Every row comes from one small tree of marks. The marks that hang from a mark follow it in brackets, in the order of their numbers. Every link used is in the known rows. Which tree was each row made from?
Known rows
K_695(K_243(K_668) K_762(K_810)): [ 3.18 -0.54  3.09 -1.69 -2.16 -5.73  2.03 -0.94 -1.49 -3.14 -1.95 -2.13
 -1.09 -1.63  1.45 -0.32 -3.79  2.69  5.08 -2.92 -1.09]
K_243(K_459(K_689) K_668 K_695(K_762)): [ 2.08 -0.58  3.64 -0.46 -0.47 -3.19  5.10  3.77 -7.91  0.27 -0.47 -0.62
 -1.43  4.24 -0.10 -0.69 -2.66  2.81  4.12 -0.41 -2.40]
K_831(K_243 K_467): [ 1.39 -1.93  0.84  0.54  3.13  1.41  0.52  2.29 -1.72 -2.82 -2.27 -1.50
 -1.61  2.59  1.23 -0.47 -3.91  1.49  2.26 -2.15 -1.12]
K_459(K_243(K_668 K_695 K_810)): [ 2.20 -2.34  3.86  1.93  2.48  0.58  3.90  6.05 -2.11  1.39 -0.90 -0.33
 -1.47  2.10  0.11  0.25 -1.38  0.93 -0.50 -1.36 -3.05]
K_762(K_695 K_810): [ 1.11 -2.69  2.64  0.82 -1.12 -0.76  3.07 -1.07  2.58 -0.08 -0.19 -2.04
 -1.02  3.54  0.62  0.57 -2.15 -1.14  3.06 -4.53 -0.40]
K_243(K_810): [ 0.10 -0.95  1.75  1.09  1.40 -0.10  1.01  2.14 -1.05 -1.01 -2.28  0.09
 -0.78  1.97  2.07 -0.21 -3.53  0.54  0.94 -2.45 -1.40]
K_459(K_243(K_668 K_810)): [ 2.50 -2.26  2.80  1.85  2.54  0.32  2.95  3.64 -0.66 -0.62 -0.57 -1.03
 -1.33  1.84  0.80 -0.02 -2.60  1.06 -2.52 -0.27 -2.29]
K_762(K_695(K_243(K_459 K_668)) K_810): [ 1.84 -1.05  4.46 -2.01 -1.26 -2.69  6.04 -0.49  0.31 -1.03  0.27 -3.77
 -0.32  2.80  0.38 -0.70 -3.51  0.91 -0.54 -4.85 -0.75]
K_318(K_243(K_668)): [ 3.40 -1.56  2.43  1.06 -1.11 -1.80  0.30 -1.85  0.54  0.34 -3.29  0.51
  0.05  2.51 -1.14 -0.52 -3.18  1.09  1.78 -1.27 -2.42]
K_459(K_243): [ 2.66 -2.13  1.08  2.61  0.76  0.97  0.92  0.33 -1.19 -0.27 -1.84 -1.18
 -1.16  0.52  0.14  0.94 -0.20  0.38 -0.52 -0.19 -1.59]
K_318(K_243): [ 2.14 -2.04  1.39  1.61 -0.87 -1.09 -0.58 -2.86  0.47  0.49 -4.06  1.45
 -0.22  1.53 -0.32 -0.35 -1.46  0.88  1.82 -2.09 -2.07]
K_762(K_695(K_243(K_459)) K_810): [ 0.65 -1.48  3.48 -1.81 -1.22 -2.20  5.82 -1.92 -0.18 -1.34 -0.13 -2.68
 -0.60  1.92  1.47 -0.31 -1.90  0.69 -0.40 -5.78 -0.36]
K_459(K_243(K_695(K_762))): [ 1.86 -1.93  2.09  1.85  0.10 -2.08  1.12  2.32 -4.92  1.15 -2.49 -1.11
 -1.99 -0.67  0.04  0.45  1.56  0.71  5.22 -0.86 -2.43]
K_831(K_243(K_459 K_810) K_467): [-0.33 -1.25  2.20 -0.74  5.21  2.31  5.07  4.98 -3.79 -2.21 -0.94 -1.51
 -1.84  4.75  3.63 -1.66 -6.11  2.29 -2.43 -4.64 -1.71]
K_243(K_459 K_668 K_695(K_762) K_810): [-0.11  0.59  4.23 -1.35  1.03 -3.86  5.18  4.83 -6.66  0.55 -1.20 -1.30
 -1.32  4.16  1.84 -1.65 -4.49  1.19  3.46 -3.73 -2.71]
K_831(K_243(K_695(K_762)) K_467): [ 0.30 -1.45  1.90 -0.31  2.26 -1.68  0.83  3.89 -5.49 -1.47 -2.81 -1.42
 -2.56  1.80  1.22 -1.04 -2.70  1.86  8.29 -3.27 -2.01]
K_318(K_243(K_459(K_689) K_668 K_695)): [ 2.85 -2.29  4.00  0.65 -0.20 -0.17  5.83  1.66 -3.57  1.76 -1.09  2.12
 -0.87  5.97 -1.46 -0.71 -2.10  2.88 -0.80 -0.88 -3.40]
K_318(K_243(K_810)): [ 0.71 -1.98  2.11  1.18  0.62 -0.36  1.37 -0.32  0.45  0.32 -3.35  1.93
 -0.67  1.73  1.30 -0.81 -2.76  1.33  0.13 -2.83 -2.40]
K_243(K_695): [ 0.85 -0.94  1.98  1.61 -0.01 -0.57  0.09  2.43 -2.61  0.69 -3.42  0.70
 -0.94  2.92 -0.34  0.18 -0.73 -0.06  3.90 -2.24 -1.81]
K_831(K_243(K_810)): [ 0.10 -1.27  1.74  0.22  3.68  0.30  2.67  1.83 -1.07 -1.44 -2.20 -0.03
 -1.55  2.02  2.80 -0.40 -4.58  1.65  0.16 -3.57 -1.83]
K_243(K_668 K_695 K_810): [ 0.94 -0.92  3.70  0.59  1.83 -0.95  2.53  5.79 -2.28  0.20 -1.70  0.55
 -1.17  3.63  0.26 -0.45 -3.83  0.51  2.40 -2.55 -2.39]

Which tree is each row?
[ 2.21 -2.98  3.18  1.38 -0.15 -1.97  4.14  1.55 -2.58  1.08 -0.95 -1.34
 -2.68  0.12  1.82  0.62  1.01  0.86  4.75 -3.45 -1.99]
K_459(K_243(K_695(K_762(K_810))))
[ 1.90 -1.40  3.38 -1.39 -0.71 -1.95  5.41  1.22 -3.31 -1.82  0.43 -1.65
 -0.06  2.63 -1.43 -0.26 -2.42  2.60 -1.38 -0.38 -1.31]
K_762(K_695(K_243(K_459(K_689) K_668)))
[ 1.12 -1.46  3.07  0.48 -1.37 -3.21  2.40  0.68 -2.17  0.28 -1.86 -0.56
 -1.95  1.60  1.86  0.13 -1.86  0.28  7.55 -4.39 -1.48]
K_243(K_695(K_762(K_810)))
[ 0.33 -1.79  2.31 -0.15  4.34  1.31  7.39  3.42 -3.77 -1.39 -0.01  0.27
 -2.15  4.67  3.37 -0.63 -5.24  3.69 -3.55 -2.62 -2.24]
K_831(K_243(K_459(K_689) K_810))
[ 0.90  0.17  3.27 -0.42  1.91 -0.78  4.60  2.92 -2.55 -0.58 -1.02 -1.34
 -0.52  5.11  1.86 -1.32 -5.64  1.18 -2.05 -3.12 -1.98]
K_243(K_459 K_668 K_810)
[ 2.32 -1.09  2.78 -1.26 -1.77 -3.35  6.08 -1.00 -4.27 -3.08 -0.19 -0.47
 -1.61 -0.57  2.79 -0.52 -2.82  4.28  0.13 -2.62 -1.00]
K_695(K_243(K_459(K_689)) K_762(K_810))
[ 2.30 -0.73  2.16 -1.04 -2.20 -4.52  0.91 -2.29 -1.36 -3.02 -2.51 -1.56
 -1.17 -2.87  2.27 -0.15 -2.02  2.05  5.52 -3.77 -0.94]
K_695(K_243 K_762(K_810))
[ 1.50 -1.22  4.32  0.12  2.04  0.72  7.33  6.79 -5.06  0.21  0.18  1.40
 -1.45  6.29  0.70 -0.56 -3.99  2.67 -1.92 -1.07 -2.84]
K_243(K_459(K_689) K_668 K_695 K_810)
[-0.12 -1.51  3.34  0.77  2.20  1.47  6.74  5.98 -5.61  0.31 -0.12  2.10
 -1.64  5.03  1.60 -0.23 -2.33  2.43 -1.57 -2.17 -2.52]
K_243(K_459(K_689) K_695 K_810)
[-1.13 -1.39  3.24 -0.75  5.48  1.82  6.01  6.93 -5.40 -0.93 -1.05 -0.51
 -2.09  5.63  3.12 -1.88 -4.62  2.20 -0.21 -5.56 -2.18]
K_831(K_243(K_459 K_695 K_810) K_467)
[ 2.68 -0.94  3.07  0.17 -0.50 -1.73  3.01 -1.60 -1.71  1.01 -2.47  0.13
 -0.07  4.96 -0.34 -1.43 -4.17  1.44 -1.12 -2.98 -2.58]
K_318(K_243(K_459 K_668))
[-0.45 -1.78  3.65  0.37  1.24 -0.39  4.84  2.67 -2.65  2.19 -2.33  2.44
 -1.00  4.62  1.67 -1.49 -1.96  1.46 -1.06 -4.89 -3.22]
K_318(K_243(K_459 K_695 K_810))
[ 0.09  0.29  1.69 -1.02 -0.20 -4.65  0.49  1.13 -3.87 -3.16 -2.98 -0.59
 -0.75 -3.71  2.26 -0.89 -2.58  2.81  3.98 -2.10 -1.47]
K_695(K_243(K_810) K_762)
[ 2.87  0.35  3.68 -2.92 -1.97 -5.74  4.76 -1.61 -3.35 -2.05 -1.30 -3.14
 -0.95  0.51  2.30 -1.17 -4.53  2.61  2.01 -4.49 -1.14]
K_695(K_243(K_459 K_668) K_762(K_810))
[-1.20 -0.67  3.02 -1.83  0.64 -1.73  4.59  1.81 -1.70 -1.34 -0.93 -1.67
  0.02  1.25  1.54 -1.08 -1.98  1.14 -2.38 -4.33 -1.26]
K_762(K_695(K_243(K_459 K_810)))
[ 2.60 -1.70  1.78  0.15  3.46  0.87  0.97  3.26 -1.80 -2.92 -2.09 -2.23
 -1.28  3.78  0.44 -0.95 -5.82  1.93  2.21 -1.86 -1.44]
K_831(K_243(K_668) K_467)
[ 1.96 -3.62  2.84  2.86  2.68  2.89  5.48  6.74 -3.48  0.42  0.05  2.00
 -2.26  1.13  0.49  1.11  0.69  2.55 -1.22  0.86 -3.00]
K_459(K_243(K_695 K_810) K_689)
[-0.88 -2.16  2.64  0.27  5.10  2.69  2.95  6.64 -3.00 -1.60 -2.11  0.44
 -2.35  3.38  1.97 -0.98 -3.69  1.82  2.55 -4.14 -2.42]
K_831(K_243(K_695 K_810) K_467)
[ 1.62 -1.42  3.75  1.03  1.65 -2.46  3.40  5.41 -4.53  0.82 -0.78 -1.23
 -2.01  0.60  1.01 -0.36 -1.04  1.46  3.58 -1.15 -2.95]
K_459(K_243(K_668 K_695(K_762) K_810))
[ 1.07 -2.53  2.48  0.10  3.91  3.18  5.88  6.10 -6.37 -1.24 -0.15 -0.01
 -2.45  5.87  1.04 -0.61 -2.73  3.36 -0.65 -2.07 -2.23]
K_831(K_243(K_459(K_689) K_695) K_467)
[ 0.67 -1.12  2.31  0.83  2.13  1.30  5.83  3.64 -4.02 -1.20 -0.03  0.90
 -1.09  4.25  2.36 -0.25 -4.11  2.57 -4.19 -1.24 -1.79]
K_243(K_459(K_689) K_810)
[ 0.65 -1.34  4.61 -0.51  1.11 -1.15  5.52  2.73 -2.78  2.47 -1.87  0.94
 -0.74  5.99  0.73 -1.79 -3.67  1.73 -1.22 -4.40 -3.54]
K_318(K_243(K_459 K_668 K_695 K_810))
[ 0.35 -1.37  2.67  0.38  1.16 -0.30  4.00 -0.50 -1.73  0.93 -2.40  1.10
 -0.35  3.93  2.19 -1.70 -3.79  1.49 -2.78 -4.06 -2.50]
K_318(K_243(K_459 K_810))
[ 1.53 -1.06  2.80 -0.88 -1.40 -3.64  0.78  0.60  0.01 -1.50 -2.01 -2.68
  0.32  0.43 -1.95  0.12 -1.66  0.31  2.64 -1.12 -0.91]
K_762(K_695(K_243(K_668)))
[ 0.32 -0.07  4.33 -0.50  2.01 -0.62  5.24  5.74 -4.35  1.26 -1.06 -0.24
 -1.09  6.05  1.11 -1.26 -4.58  0.94 -0.37 -3.73 -2.66]
K_243(K_459 K_668 K_695 K_810)
[ 3.30 -1.13  2.58  0.40  0.32 -0.02  4.73  1.96 -4.25 -1.00 -0.18 -0.36
 -0.68  5.64 -0.19 -0.14 -4.65  2.17 -1.72  0.50 -1.86]
K_243(K_459(K_689) K_668)
